Each row comes from the steps of one path. Every step used is in the known rows, and no mark comes twice. Write the path behind each row, first mark first.
Known rows
nela-vuza-doku: [-221, 111, 135, -165, -60, -165, 76, 8, -102, -126, 46, 135, 138, -277, -86, -9, -314, -265, 117, -237, 105, 49, -51, 94, 97, -225, -247, 26, 217, 221, -47, -40, -98, -19, -120, -43, -173, -19]
rigo-nela-fotul-vazuv-firub: [-264, 168, 90, 26, 508, -244, 218, 103, -94, 173, 212, 406, -352, 108, 82, -69, -363, -53, -171, 219, -177, 148, -288, 233, 255, -328, -199, -253, 220, 460, -75, -439, 346, 138, 123, -317, -97, -45]
zabon-nela-fotul: [-211, 8, 54, 0, 358, -158, 146, -3, -9, -87, 28, 156, -206, -3, -74, 73, -41, -263, 19, -238, 47, -208, -82, -69, -122, -170, 33, -423, 4, 236, 139, -51, 409, 95, -219, 29, -47, -221]
vuza-nela: [-33, 40, 210, -33, 420, 54, 17, 3, 33, -343, 65, -120, -21, 40, 114, -120, -59, 13, 126, -204, 118, -72, 92, 197, 92, -215, -91, -287, 74, -51, -84, -169, 162, 132, -236, -75, -4, -205]
fotul-vazuv-firub: [-205, -48, 10, -118, 497, 72, 98, 148, -170, -291, -19, 251, -198, 124, 209, 12, -386, -205, -17, 193, -79, 287, -40, -61, 288, -533, -198, 111, 202, 340, -335, -292, 26, 76, 76, -207, -122, -8]
nela-firub: [-315, 73, 273, -23, 290, 52, 21, -66, -323, -134, 42, -20, 119, -49, 102, 137, -178, -255, 275, -170, -6, -30, 54, 170, 368, -290, -47, 2, 104, -75, 59, -83, 114, -129, 68, 14, -116, -19]
nupav-nagor: [-129, -75, 187, 56, 328, 200, 186, 128, -245, -239, -55, 250, 20, -163, -133, -110, -229, -193, 71, -200, 78, 10, 136, 4, 121, -268, -159, 0, 228, -110, -173, -197, 106, 126, -132, 219, -18, 59]
firub-nela-fotul-vazuv: [-9, -221, 191, -113, 290, -344, 31, -69, 102, -257, 153, 291, -59, 115, -122, 65, -15, -24, -169, -6, -93, 201, -296, 76, 379, -391, -79, 91, 121, 216, -258, -99, 353, 219, 56, 9, -155, -148]
zabon-doku: [-213, 38, 200, 97, 49, -39, -3, 77, -116, -211, -25, 20, 44, -22, 80, -155, -193, -110, -54, -361, 94, -101, 23, -72, 38, -399, -168, 28, 349, 5, 1, 74, -5, 95, -89, -193, -33, -99]
firub-nela: [24, -73, 164, -59, 248, -110, 59, -111, 8, -336, 1, 261, 32, -49, -6, 73, 115, -69, 70, -223, 189, 147, -148, 277, 278, -513, -11, 49, 21, -26, -96, 31, 117, 94, -89, 20, -30, -122]
zabon-nela-fotul-vazuv-firub: [-309, -110, -110, -150, 687, -98, 163, 84, 71, -86, 68, 212, -374, 182, 82, 36, -319, -223, -190, 137, -127, 35, -245, -132, 24, -261, -21, -230, 35, 576, -115, -235, 375, 130, -13, -157, -94, -162]
rigo-nela-fotul: [-113, 284, 251, 230, 211, -265, 160, 1, -154, 171, 158, 324, -193, -63, -28, -73, -82, -56, 53, -151, -33, -79, -155, 329, 144, -217, -131, -433, 214, 158, 232, -250, 370, 179, -92, -102, -95, -141]
nupav-zabon-nela-firub: [-302, -20, 137, -145, 535, 104, 51, -5, 32, 106, -79, -104, 29, -94, -9, 390, -29, -291, 98, -337, -7, -309, -52, 260, 23, 193, 81, -57, -78, 223, 91, 20, 271, -103, -232, 212, -169, -64]
zabon-doku-vuza-nela-fotul: [-60, -35, 139, 182, 260, -284, -113, -45, 292, -14, 147, -204, -6, -13, -104, -573, -33, 10, -113, -240, -126, -255, -134, 133, 14, 88, -39, -245, 88, -86, -73, 86, 49, 54, -237, -59, 145, -141]
vuza-doku: [-4, 7, 256, -82, 63, -144, 69, 105, -128, -272, 94, 100, -8, -175, 105, 135, -217, -195, 248, -197, 225, -72, -73, 3, 156, -439, -270, -87, 298, -63, -56, 0, -73, 143, -169, -27, -127, -144]
nupav-zabon: [0, -36, 209, 4, 212, 58, 37, 126, -47, -37, -78, 228, 54, -124, -91, 227, -99, -202, 77, -202, 60, -51, 68, 113, 65, -74, -157, 85, 119, 232, -100, -106, 65, 89, -371, 250, -199, -16]
vazuv-fotul: [-147, 122, 149, 58, -7, 25, 145, 162, -90, -146, -43, 193, -106, 19, 136, 170, -131, -144, 232, -84, 111, 164, 195, 101, 78, -176, -209, -95, 132, 262, -267, -234, 240, -11, -60, -52, 9, -54]
vazuv-firub: [-203, 9, 5, -3, 436, 107, 144, 76, -277, -218, 19, 356, -96, -51, 188, -18, -260, -224, 15, 34, 84, 82, 4, 105, 137, -505, -99, -20, 9, 187, -63, -253, 2, -9, -143, -130, -19, -11]
rigo-nela-zabon: [-139, 461, 158, 231, 174, -301, -71, 54, -160, 33, 113, 226, -32, -88, -25, 40, -112, 41, 146, -199, -105, 81, -33, 130, 133, -50, -242, -498, 298, 161, 315, -119, 112, -116, -84, -114, -184, -140]
fotul-vazuv-firub-nela-vuza: [-296, -48, -161, -305, 498, -82, 129, -90, 69, -173, 25, 419, 82, 46, -52, -32, -217, -138, -323, 141, -81, 493, -269, 227, 342, -320, -97, 358, -43, 453, -319, -220, 45, -62, 127, -216, -58, 81]
firub-nela-nagor: [-192, -148, 59, -283, 156, -250, -35, -159, -77, -173, 167, 284, 320, 13, -77, -80, 32, -72, -102, -124, 147, 170, -156, 340, 301, -299, -98, -55, -8, 69, 108, -111, -3, 50, 84, 132, 10, -26]
zabon-nupav: [-200, 12, 178, 94, -134, -6, 88, 20, -304, -332, -103, 232, -26, 171, 159, 118, 4, -114, 77, -279, 209, 120, -24, 159, 75, -494, -117, -199, 360, 32, 42, -56, 60, 33, -108, 38, -29, 52]
rigo-nela: [-125, 305, 180, 160, 144, -84, 163, 60, -170, -4, 59, 255, -149, -20, 107, -33, -72, -42, 167, -265, 124, 36, -47, 336, 194, -343, -189, -283, 314, 52, 98, -183, 174, 150, -22, -192, -57, -95]
zabon-nupav-nagor: [-265, -119, 143, 121, -30, 172, 202, 71, -383, -266, -93, 308, 41, 80, -23, 3, -82, -115, -86, -286, 145, 23, -11, 154, 1, -302, -144, -135, 433, -99, -60, -144, 102, 75, -157, 246, 47, 153]
fotul-vazuv-firub-nela: [-110, -162, -49, -221, 607, -81, 100, 9, 50, -315, 83, 371, -102, 127, 144, 82, -143, -52, -134, 181, 27, 362, -296, 159, 390, -570, -88, 230, 26, 274, -366, -153, 77, 66, 100, -171, -59, -34]
fotul-vazuv-firub-nela-zabon: [-112, -42, -114, -151, 708, -318, -129, -10, 85, -295, 115, 391, 3, 69, 18, 182, -201, 15, -205, 199, -154, 414, -285, 3, 341, -291, -141, 21, -22, 350, -114, -119, 1, -158, 16, -104, -184, -75]
doku-zabon: [-151, 38, 57, -69, 290, 87, 46, 135, -57, -96, -24, 368, -12, -88, 38, 118, 71, -66, 228, -73, 230, 52, 89, 33, 266, -363, -8, -285, 267, 20, -55, -187, -111, -119, -125, 167, -103, -51]
nela-vuza-doku-zabon-nupav-nagor: [-430, -7, -105, -206, -66, 56, 183, 116, -127, 135, -4, 481, 211, -253, -170, 69, -100, -19, -47, -173, 230, -8, -189, 300, 25, -76, -174, -321, 508, 59, -18, -139, -259, -202, -175, 351, -13, 243]

Write each row's path
[-395, 190, -83, -120, 192, 14, 151, -40, 37, -137, -149, 146, -1, -90, -104, 48, -73, -314, 5, -350, 56, 54, 42, 3, -68, -68, -6, -145, 1, 359, 71, -59, 181, -54, -132, -62, -58, -66] : zabon-nela-vuza
[-175, 4, -39, -272, 323, -74, 145, 198, 247, -22, 23, 193, -210, -237, 115, 282, 98, -90, 299, -240, 356, -237, -155, -69, 28, -312, -29, -515, 314, 98, 36, 26, -111, -75, -181, 110, -75, -205] : vuza-doku-zabon-nela
[-219, 183, 175, 146, 129, -267, -211, 51, -127, -162, 19, 14, 167, -88, -92, -68, -267, -20, -67, -304, -105, -62, -3, -257, -26, -123, -237, -160, 340, 71, 231, 156, -72, -174, -158, -99, -142, -172] : nela-zabon-doku
[-165, -57, 195, 81, 540, -75, -221, -61, 340, 252, 35, -473, 224, -100, -54, -239, -31, -44, 15, -350, -173, -315, -114, 425, 170, 457, -37, 67, -7, -104, -148, 146, -82, -158, -206, 111, 39, 40] : nupav-zabon-doku-vuza-nela-firub
[-103, -160, -20, -92, 561, -227, 155, -129, -29, -62, 150, 524, -47, 1, -17, -14, -116, -100, -236, 134, 47, 45, -375, 376, 121, -473, 65, -78, -242, 255, 28, -173, 222, -5, -182, 0, 49, -129] : vazuv-firub-nela-fotul
[-173, -35, 46, -129, -118, -105, 51, 144, -97, -100, 50, 343, -35, -70, 177, 314, 104, 26, 251, -169, 379, -93, -211, 211, 110, -493, -158, -453, 560, -58, 19, 24, -273, -132, -185, 184, -61, 10] : vuza-doku-zabon-nupav
[-189, 436, 2, 402, 57, -455, -197, 48, 154, 193, 33, 115, 11, -129, -150, -320, -50, 18, 21, -384, -194, 26, -144, 82, 117, 165, -270, -312, 366, -18, 255, 156, -163, -202, -34, -205, 16, 32] : rigo-nela-zabon-doku-vuza
[-305, 88, -108, -183, 287, 57, 129, 24, 192, 151, -184, 160, 67, -171, -257, 193, -62, -327, -87, -362, 22, -83, -1, 159, -197, 283, -32, -47, -49, 573, 5, -53, 178, -51, -385, 179, -184, -6] : nupav-zabon-nela-vuza
[-194, -4, -136, -329, 319, -215, 108, -113, 76, -57, 126, 417, 109, -251, 5, 28, -243, -140, -144, -17, 175, 151, -420, 475, 119, -349, -102, 129, -141, 305, -68, -51, -140, -85, -132, -165, 6, -16] : vazuv-firub-nela-vuza-doku
[-267, 308, 102, 287, 39, -180, 56, 77, -340, 38, 14, 386, 40, 13, -114, 25, -81, 108, -127, -294, -25, 36, -162, 335, -44, 15, -252, -563, 507, 21, 301, -126, 116, -95, -69, 129, -13, 87] : rigo-nela-zabon-nupav-nagor
[-375, 30, 9, -333, 437, -65, 100, 63, 156, 107, 99, -44, -73, -235, 201, 385, 11, -149, 360, -235, 248, -305, -228, 115, 197, -107, 49, -432, 202, -2, 131, 63, -49, -270, 13, 122, -109, -157] : vuza-doku-zabon-nela-firub
[-270, 33, -45, -25, 45, 69, 106, 99, -203, -106, -90, 411, -37, 95, 158, 258, 216, 6, 129, -167, 286, 42, -36, 174, 163, -462, -32, -402, 431, -11, 13, -77, -122, -189, -141, 189, -37, 79] : doku-zabon-nupav
[-135, -94, 280, -16, 230, -181, 61, 49, -119, -214, 108, 169, -133, 75, -111, 30, -253, -168, -5, 61, -176, 130, -21, -169, 285, -291, -184, -24, 301, 284, -229, -219, 309, 201, 24, 20, -229, -96] : nela-fotul-vazuv
[-193, -107, -130, -444, 350, -236, 84, -53, 167, -134, 146, 348, 43, -125, -4, 20, -338, -114, -226, 129, 0, 351, -427, 267, 324, -387, -233, 315, 76, 428, -358, -110, -108, 43, 59, -231, -119, -1] : fotul-vazuv-firub-nela-vuza-doku
[-169, -48, -9, -252, 363, -251, 149, 115, 230, 157, 150, 237, -270, -211, -16, 251, 38, -97, 170, -142, 237, -344, -302, -39, -34, -146, -6, -638, 208, 165, 135, 19, 95, -27, -236, 159, -104, -269] : vuza-doku-zabon-nela-fotul
[-121, 77, 137, 37, 463, -10, -87, -150, 104, -109, 70, -277, 108, 0, 76, -208, 26, -128, 336, -173, -107, -49, 7, 410, 436, 89, 37, -141, -84, -301, -168, -94, -3, -164, 10, 58, 65, -3] : doku-vuza-nela-firub
[-175, -151, 34, -75, 266, -223, -224, 12, 373, 275, 135, -224, 337, -76, -133, -513, -67, -36, -226, -310, -108, -226, -72, 367, -6, 467, -215, -100, 85, 103, -31, 32, -240, 27, -242, 254, 89, 47] : nupav-zabon-doku-vuza-nela-nagor
[-320, 413, -5, -182, 63, -216, 154, 106, 89, 389, 123, 432, -7, -356, -59, 55, -70, 46, 179, -165, 206, 29, -190, 409, 219, -131, -226, -439, 423, 179, 127, -146, -167, -152, -64, -53, -117, -9] : rigo-nela-vuza-doku-zabon
[-210, -69, -102, -111, 416, -337, -124, -75, -62, -341, 39, 426, 13, 276, 147, 262, -66, 77, -254, 102, -68, 412, -428, 168, 240, -368, -155, -115, 156, 400, -80, -14, -23, -207, 33, -46, -77, 12] : fotul-vazuv-firub-nela-zabon-nupav
[-116, -29, 97, -64, 442, 61, 111, 135, 172, -20, -128, 89, -142, -112, -54, 269, 21, -266, 51, -375, 128, -228, -16, 73, -179, 46, -26, -160, 9, 363, -44, 0, 230, 75, -392, 181, -125, -136] : nupav-zabon-nela
[-60, 56, -255, 125, 440, -443, -246, -92, 230, -31, 38, 319, 137, -117, -39, -274, -51, -35, -217, -90, -142, 119, -357, 140, 148, -59, -87, 29, -100, 65, 46, 275, -357, -375, -117, -89, 98, 15] : vazuv-firub-nela-zabon-doku-vuza
[-245, 417, 91, 294, -94, -301, -73, -10, -258, -43, 29, 319, -17, 142, 81, 165, 39, 148, 31, -282, -7, 110, -178, 344, 44, -117, -259, -624, 466, 116, 433, -53, 130, -139, -89, -73, -83, -38] : rigo-nela-zabon-nupav
[-413, 86, 86, -67, 451, 43, 57, -77, -82, -146, -31, -112, -43, -15, 135, 206, -49, -319, 169, -317, 41, -161, -42, 113, 157, -150, 70, -196, -17, 36, 124, -15, 279, -122, 45, -32, -67, -130] : zabon-nela-firub
[17, 70, -27, 182, 162, -508, -340, -121, 273, -124, -21, 132, 234, -113, -212, -217, 125, -22, -64, -344, -113, 113, -249, 17, 165, 14, -132, 19, 79, -117, 65, 361, -288, -245, -130, -1, 42, -34] : firub-nela-zabon-doku-vuza
[-124, 30, 73, 242, -31, -129, -92, 62, 35, -109, -101, 16, -5, -87, -39, -353, -44, -218, 97, -375, -7, -3, 11, -76, 181, -226, -153, 88, 275, -185, -108, 175, -266, -55, -97, -89, 71, 63] : zabon-doku-vuza
[-147, -117, 84, -173, 822, -81, 62, 35, 94, -193, 242, 25, -190, 193, 139, -221, -385, 29, -202, 286, -180, 22, -181, 131, 183, -221, -97, -244, 9, 364, -274, -397, 359, 161, -75, -142, -48, -236] : vuza-nela-fotul-vazuv-firub
[-239, 133, -17, -271, 41, -107, 68, 87, 42, 130, 69, 356, 141, -358, -105, 93, -145, -89, 203, -93, 176, 10, -48, 110, 175, -196, -159, -212, 287, 181, -63, -99, -261, -212, -150, 128, -146, 24] : nela-vuza-doku-zabon
[-302, -150, -193, -405, 685, -212, 169, 214, 294, 139, 197, 332, -404, -86, 127, 191, -253, -73, -37, 242, 54, -133, -438, -47, 83, -218, -66, -452, 212, 481, -137, -211, 30, -39, -56, -38, -157, -182] : vuza-doku-zabon-nela-fotul-vazuv-firub
[-313, -256, -96, -404, 507, -192, -33, -72, -20, -137, 197, 391, 137, 150, 106, -90, -196, -82, -330, 258, -20, 407, -295, 256, 427, -400, -158, 146, -10, 397, -150, -273, -35, 60, 275, -61, -38, 49] : fotul-vazuv-firub-nela-nagor
[-321, -113, -47, -259, 338, -64, 28, 74, 58, 165, 3, 107, 128, -75, -124, 103, -67, -274, -156, -266, 84, -177, -16, 177, -136, 211, -109, -228, 26, 478, 215, -116, 140, 27, -216, 348, -79, -51] : nupav-zabon-nela-nagor
[-161, 53, -11, -168, 123, -145, 90, -192, 20, -176, -26, 366, 236, -138, -182, 29, 24, -137, -100, -223, 92, 268, -101, 302, 194, -248, -15, 171, -80, 192, -26, -8, 68, -85, -97, -28, -24, 14] : firub-nela-vuza
[-242, -179, -38, -207, 809, -81, 160, 182, 223, 133, 20, 240, -291, 56, -84, 216, -304, -259, -300, 148, -175, -118, -289, 23, -95, 56, -37, -98, -49, 791, -175, -233, 394, 99, -267, 39, -194, -117] : nupav-zabon-nela-fotul-vazuv-firub
[-217, -45, -50, -91, 539, -360, -173, -6, 88, -214, 106, 213, 89, 86, 29, -47, -268, 100, -426, 34, -181, 199, -383, -102, 165, -268, -190, 126, 157, 384, -88, 112, -63, -157, 59, -320, -103, -133] : fotul-vazuv-firub-nela-zabon-doku
[-106, -61, -162, 42, 516, -453, -290, -40, 334, -104, 21, 227, 63, 40, -58, -243, -106, 15, -293, 45, -271, 330, -361, -72, 334, -101, -190, 222, 70, 202, -222, 165, -315, -263, 61, -209, 17, 56] : fotul-vazuv-firub-nela-zabon-doku-vuza
[-83, -83, 159, 92, 303, -304, -156, 15, 403, -90, 159, -269, -87, 131, -126, -540, -130, 45, -208, -118, -267, -58, -157, -17, 205, 127, -183, -100, 261, 21, -338, 9, 100, 155, -3, -187, 14, -124] : zabon-doku-vuza-nela-fotul-vazuv
[-282, -95, -296, -539, 517, -179, 93, 49, 303, 35, 122, 516, 39, -174, -4, 125, -126, 26, -128, 257, 133, 333, -450, 246, 416, -369, -116, 116, 114, 450, -321, -147, -272, -211, 71, -76, -128, 41] : fotul-vazuv-firub-nela-vuza-doku-zabon
[-162, -144, -45, 32, 644, -270, -87, 25, 347, 0, 161, -131, -197, 126, 38, -573, -319, 7, -293, 136, -297, -28, -272, 61, 155, 18, -133, -55, 78, 185, -377, -102, 8, 58, -27, -272, 112, -70] : zabon-doku-vuza-nela-fotul-vazuv-firub
[-27, 130, -27, 204, 112, -268, -277, -96, 123, -252, -2, -19, 102, 145, 30, -115, 179, 84, 101, -224, -80, 102, -58, 248, 100, 139, -92, -525, 166, -132, 58, 60, -150, -252, -236, 153, 85, -10] : doku-vuza-nela-zabon-nupav
[-266, 52, 154, 86, 377, -95, -168, -136, 213, -38, 87, -472, 158, -34, 80, -367, -37, -47, 108, -338, -136, -220, -67, 309, 282, 124, -46, -48, 78, -321, -64, 147, -78, -186, 22, -111, 157, -46] : zabon-doku-vuza-nela-firub
[-255, -164, -127, -318, 468, -143, 37, -137, -137, -78, 163, 457, 238, 17, 122, -134, -141, -118, -265, 114, 153, 183, -251, 458, 247, -394, -74, -29, -154, 238, 125, -210, -51, -64, 85, 50, 83, -3] : vazuv-firub-nela-nagor
[-263, -24, -35, -65, 191, -242, -222, -61, 184, 25, 159, -279, 276, -5, -8, -680, -72, -67, -163, -260, -37, -114, -37, 206, 124, 149, -207, -181, 161, -84, -5, 38, -272, -8, 25, -39, 222, -5] : zabon-doku-vuza-nela-nagor
[-218, 22, -19, -297, 196, -103, 114, 70, 251, 172, -56, 89, 75, -326, -205, 268, -186, -287, -52, -388, 103, -224, -161, 198, -219, 267, -166, -56, 80, 541, -5, 79, 61, 7, -436, 145, -213, -83] : nupav-zabon-nela-vuza-doku
[-48, 28, 79, 154, 217, -89, -130, 12, 311, -175, 23, -256, 16, 4, 32, -490, -2, -22, 21, -342, -12, -139, -43, 120, 96, -29, -125, -136, 187, -201, -183, 143, -166, 35, -156, -133, 197, -100] : zabon-doku-vuza-nela
[-209, 161, 111, 164, -32, -211, -180, -21, -316, -303, -55, 269, 107, 118, 40, 242, -59, -50, 49, -221, 23, 113, -12, 9, 10, -203, -176, -415, 323, 95, 250, 30, 12, -199, -181, 112, -145, -16] : nela-zabon-nupav
